Each row comes from the steps of one path. Every step used is in the known rows, and no mark comes twice. Write the path behind each row, first mark first.
Known rows:
tize tagad:   8  -5  -9   6  18  -8   0   6  16  -9 -13  10   8  -6  -4   9   0  -1  -9  10 -24  -4 -34  20  -6   3  -4  -6  18
tize fovan kalope dofif: -12  13   2   5   7  12 -10  22  27   4 -17   4 -14   8   7   8  10  -7   1   2 -15 -17 -43  -1 -25 -29  16 -18 -25
doso mapirar tesuz: -12 -11   9  17  23  -6 -15   4 -37 -10  -4   5  -2 -10   4  -3  12  31   4  -9 -33 -13 -47   0  -7 -19  -3  -6 -20
mapirar tagad:  20  -5   3  -8  25   5  -5  16 -21  10 -18   7 -23  14  -1  -4   4  -4   2  22 -27 -14  -2  14 -12   0  -4 -16 -10
dofif kalope fovan mapirar tagad:   5  -2  27  -7  16   7 -17  -1 -16  38  -7  14 -37 -23  -9  -9   9  24  39  13 -44 -32 -24   9   4 -13   1 -31 -14
mapirar fovan kalope dofif matam:   4   8 -11  -7  -3  -5  -9   6  41   0 -19  -6   2   8  -9  26   2 -17 -17 -27 -29 -21 -22   8   6  -5  13 -22  11
dofif mapirar fovan: -10   8   4  -7  -2  -5 -13   9  18  -2  -3   4  15  -2   1  23 -11 -25 -12 -32 -27   2 -16   7  20 -13  -7 -14  12
kalope fovan ramod:   6   1  24 -14  12   5 -12   3 -12  10 -24   7 -15  -4   8   8  -8  14  18   7 -24  -7 -29  10  -2 -15   2   1  -5
matam dofif mapirar: -11  -3   8   9   7  -1   2  19  19  -9 -10  -8   1  -8  26  14 -14 -20 -19 -16 -25  16 -32   6  19 -21   2 -22  19
tize tagad matam dofif kalope fovan: -18 -13  16  -5  13  -5   3   6  28   0 -19 -12  -1 -25  17  15 -18  11   7  25 -34   2 -60  16  18 -11  10 -30  11
kalope dofif mapirar:  -1  20   0  12 -13   5  -8   9  40   2  -6   9  -9  -6   6  15   2 -28 -11 -20 -21   4   0   7 -18 -20 -12 -25  16
tagad matam dofif mapirar fovan ramod:  -7  -6  15 -12   5   0  -1  15  38  -7 -20 -30  -1   4  32  29 -35 -21 -14  -3 -16  21 -23  16  16 -28   0 -13   3
matam tagad:   9  -1   0   1  20  13 -27  12  -7   4 -16  -5   5   2   5 -10  -1  -3  -4   4 -26   5  -6  11  -6  -5 -10  -8 -12
tagad tize fovan kalope:  -6  17   5  12  28  17  -3  29  -1   9 -33   0 -14   2  16   2  17  -9  -5   2 -31 -22 -47  -9 -12 -33   7  -7 -46
dofif mapirar:  -5   9   3   6   6   1  -8  14  10  -1 -11   8   3  -2   5   8  -1 -21 -11 -18 -21   8 -14   6   2 -15  -2 -16   4
sabefod tagad:   5   3 -10   3  12  -4   6   4   4   1  -4 -16   9   2  20  -6  -8  14  10   8 -22   0  -7  22 -27   4   9   1 -18
matam dofif mapirar fovan: -16  -4  10  -2   0  -5  -2  15  26 -10  -3 -11  12  -9  22  28 -24 -22 -20 -28 -31  12 -33   7  36 -20  -2 -19  26
sabefod tagad tize:  13  14  -8  14  18   4  10   8   2   7 -15 -18   1  -7  29  -7   0   5   5   6 -35  -6  -3  13 -31  -5  -5   3 -31
matam tagad tize:  16  10   2  12  26  21 -22  16 -11  10 -27  -7  -1  -6  14 -11   8 -12  -9   1 -39  -1  -3   3 -10 -14 -24  -4 -25
matam tagad tize fovan:   9  15   4   9  25  31 -28  30 -20  11 -24 -11 -10  -8  18 -10  10 -11  -5  -4 -43  -9 -19  -1 -15 -34 -23  -5 -44
fovan mapirar:   7   1  -8  19  24  -2 -10  -1   9  15  -1  -4 -23  -1  -9  -1  13  13  -1   1 -18  -8  -7  15  -7 -18   4 -14  -8
doso mapirar tagad matam dofif: -16 -18   8  -3  34  -2 -11  18  -6  -4 -29 -21 -19  -1  12  -2  -9   4   7  19 -32  -5 -30  19  -2 -18   8 -30 -29
mapirar dofif kalope fovan:  -5 -11  19   8   0   2  13   2 -22  22   4  11  -3 -28   8  -4   3  13  21  -5 -35  -7 -53  -2   7 -10  -2 -27  10
matam dofif kalope:  -1  -7  14   6   5   2   9  12  16   3   1 -11  -5 -11  21   1 -11   4  12   3 -32 -11 -44   1  16 -10   5 -18   1
sabefod tagad tize fovan ramod:  23  17   4   6  16  18   4  20  -7   8 -21 -21 -13  -5  39  -6  -6   6  19   4 -36 -16 -22  16 -47 -30 -12  19 -49
fovan kalope:  -8  -3   1   2  25  -5  -1   9  15   2 -28   7   5  15   2   1   6   1  -5  14  -9  -7 -37   1  -3   0  24 -10 -12
tagad matam dofif: -15  -8  -2   4  22  -1   8  16  23  -5 -16 -34 -11   9  25  12 -14  -2 -17  21 -14  18 -21  10   9 -17  17 -23 -12
dofif mapirar tagad tize:  18  12  11   3  19  12  -8  23 -12  12 -31  13 -20  -5  12   2   7 -34  -9  -3 -41  -7  -1   5 -10 -19 -21 -20  -9
mapirar tagad matam dofif kalope fovan:  -7 -13  29 -19  20   7  -3  16  -8  20 -24 -14 -30  -6  21   2 -15   7  19  36 -38  -8 -28   9  11 -13  10 -41 -18
tize tagad matam:  -2  -6 -11   2  23  -7   0   7  27  -7 -21  -8   2   2   1  12  -5  -3 -14  27 -16   8 -26  24  -9  -3   4 -15   1

Which path is each row?
 -8 -11   8  19  19  -3  -2  -4 -19  25  -2   4 -22 -25  -2   3  12  23   2  -7 -27   4 -33  11   6 -25   4 -29  12 -> kalope fovan mapirar dofif
-11   6  23  -8   2   4  -9   1  -6  20  -4  12  -6 -19  -1  -2   2  17  33   2 -38 -23 -38  -3  13  -6   7 -21 -11 -> dofif kalope fovan
-15   5   4   0  23   8  -9  26   1   2 -21   2  -6  12   7   3   8   2   0   5 -15 -16 -54  -2  -9 -25  24 -11 -34 -> tize fovan kalope
 16   2   1  30  29  29 -19  24 -26  24 -14 -13 -22 -23  17 -15  18  -4  -9 -12 -42   0 -25   6 -20 -47 -30 -14 -29 -> matam tagad tize fovan mapirar dofif
 -5   6   9  -4   9   4 -10  14  43  11 -39   7 -16  12  11  12   0 -30  -8  20 -10   4  -9  11 -26 -15  12 -37  -7 -> fovan kalope dofif mapirar tagad matam
 19   6  11  26  33  30 -34  21 -40  19 -13 -10 -28 -18  19 -11  22  14  -8  -4 -47 -11 -22  -3 -19 -48 -30  -6 -43 -> matam tagad tize fovan mapirar tesuz
-26  -6  22  -8  10   3   2  10  17  12 -13 -25 -13 -12  25   9 -17  12  13  19 -29   2 -41   2  21 -18  19 -34 -16 -> tagad matam dofif kalope fovan
 30  14 -13  16  28  30 -35  30 -21  18 -29 -26 -33 -15   1 -11  23  -8 -18 -35 -56 -22 -10  12  -9 -46 -15 -19 -35 -> dofif matam tagad tize fovan mapirar
 27 -16 -16  15  13  11  -4  20 -29   5 -16 -17  -2  -9   5 -10   9 -11 -26 -30 -38   8 -21  16  -3 -14 -11 -23  14 -> mapirar dofif matam tagad
-13  -3   1 -10  15 -10  -6   3  24   0 -16   2  19  14  -4  18  -6  -3  -6  -2 -17 -13 -35   3  17   2  17  -8  -2 -> mapirar fovan kalope
  6  20   7  12  18  32 -29  27  11  13 -34  -3 -11  -7  20  -5  13 -18  -5   0 -36 -12 -25  -3 -28 -35 -16 -13 -38 -> matam tagad tize fovan kalope dofif
 25   0 -15  -1  17  14 -27  20 -16   1 -26 -18  -5   2  -4  -9   7 -10 -19 -26 -41  -6  -3  17   1 -10  -3 -18  -7 -> dofif matam tagad
-17  -6  28  -3   4   2   2   8   4  10  -4  -5  -7 -23  20   5 -13  15  20   2 -40 -11 -54  -3  29 -13  10 -26   5 -> matam dofif kalope fovan
  9 -13   4  17   1   2  20   7  -8  15   8   5   0 -16   9  -9   4   2  13  -4 -27  -6 -41   2  -6  -6  -8 -18   8 -> mapirar dofif kalope
  4 -10  16  -1  14   3  -1  24   1  -2 -18  -3 -14  -4  25  10 -15 -23 -14  -1 -32   9 -23  12  11 -17  -4 -29  16 -> matam dofif mapirar tagad
  4 -16   6  -9  30   5   3  22  -1   5 -26 -23 -29  14  21   6 -12  -6  -9  38 -22   6  -8  17  -1 -11   7 -30 -15 -> mapirar tagad matam dofif
-13  -6   9   1  11   3   9  14  28   5  -8 -30 -11  -1  25   5 -15   2   6  21 -21   3 -31   5  10 -14  14 -27 -18 -> tagad matam dofif kalope
-15  -3  -1   3  10  -4   9  13  31  -5 -14 -40   8  -3  45   7 -28  -4  -6   9 -19  28 -14  24 -11 -15  16 -19 -15 -> sabefod tagad matam dofif mapirar
 10  27  -8  14  12  22  -6  32  13   9 -37  -9 -29  -3  11   8  24 -22 -16 -22 -42 -32 -34  -5 -22 -40   3 -21 -32 -> tagad tize fovan kalope dofif matam
  3  21   0  14  21  20  -4  29 -14   8 -17  -7 -21  -3  15   2  15 -10  -5  -7 -38 -20 -28  -6 -13 -36 -11  -6 -42 -> tagad tize fovan
 34  21 -14  14   1  23 -22  18  13   9 -28 -17 -22 -10   5   1  17 -27 -22 -29 -50 -14  12  10 -23 -22 -23 -23  -5 -> kalope dofif matam tagad tize
  6  11  -5   1   9  23 -30  31  13   5 -31 -10 -15   3   5   0  13 -14 -10 -18 -32 -18 -34   7 -21 -33   9 -24 -24 -> tize fovan kalope dofif matam tagad
 28  26 -12  11   1  32 -28  31   4   9 -25 -20 -30 -12   8   1  19 -26 -18 -34 -54 -20  -2   7 -27 -39 -23 -24 -22 -> kalope dofif matam tagad tize fovan
  3  23  -3  14   9  14   3  18  24  10 -22 -15  -8  -8  35  -1   5  -1   9   5 -33 -17 -27   7 -49 -26   4  -5 -45 -> sabefod tagad tize fovan kalope dofif
 11 -14  13   3  28   6  -4   9  12  27 -11 -21 -45  -5   9  -5  -3  10  15  32 -28 -11 -11  20  -3 -22   4 -36 -20 -> fovan mapirar tagad matam dofif kalope
 13   7  12  -1  36  20  -7  34 -23  17 -41   6 -32   8  13  -3  16 -13   1  21 -38 -30 -32  -1 -21 -25  -2 -15 -44 -> mapirar tagad tize fovan kalope
  9  18  -8  22  23  13  -2  14  -3  18  -8 -25 -21 -15  25  -9   9  14  11  -2 -39 -17 -15  16 -38 -36  -5  -1 -50 -> sabefod tagad tize fovan mapirar
  3   4  19   6  19  19  -3  40 -10   3 -25  -7 -29 -12  36   9  -7 -30 -14  -9 -47  -4 -35   2   5 -43 -15 -26 -10 -> matam dofif mapirar tagad tize fovan
 -7 -15  -5   5  23  -8   8  12  37 -14 -20 -21   1  -5  18  18 -16  -3 -21  26 -18  16 -40  24   4  -9   7 -19  13 -> tize tagad matam dofif
 -3   8  -1   8   7   0  -2   5  43   3 -22   9  -4   9   3   9   8  -8  -5  11  -9  -8 -24   3 -21  -4  15 -18   0 -> fovan kalope dofif
  4 -10  -2  18  17  -1  -4   2 -26  23 -10  -6 -30 -26  -9   4  17  18 -10 -29 -39  -4 -31  15  11 -28   8 -36  17 -> kalope fovan mapirar dofif matam
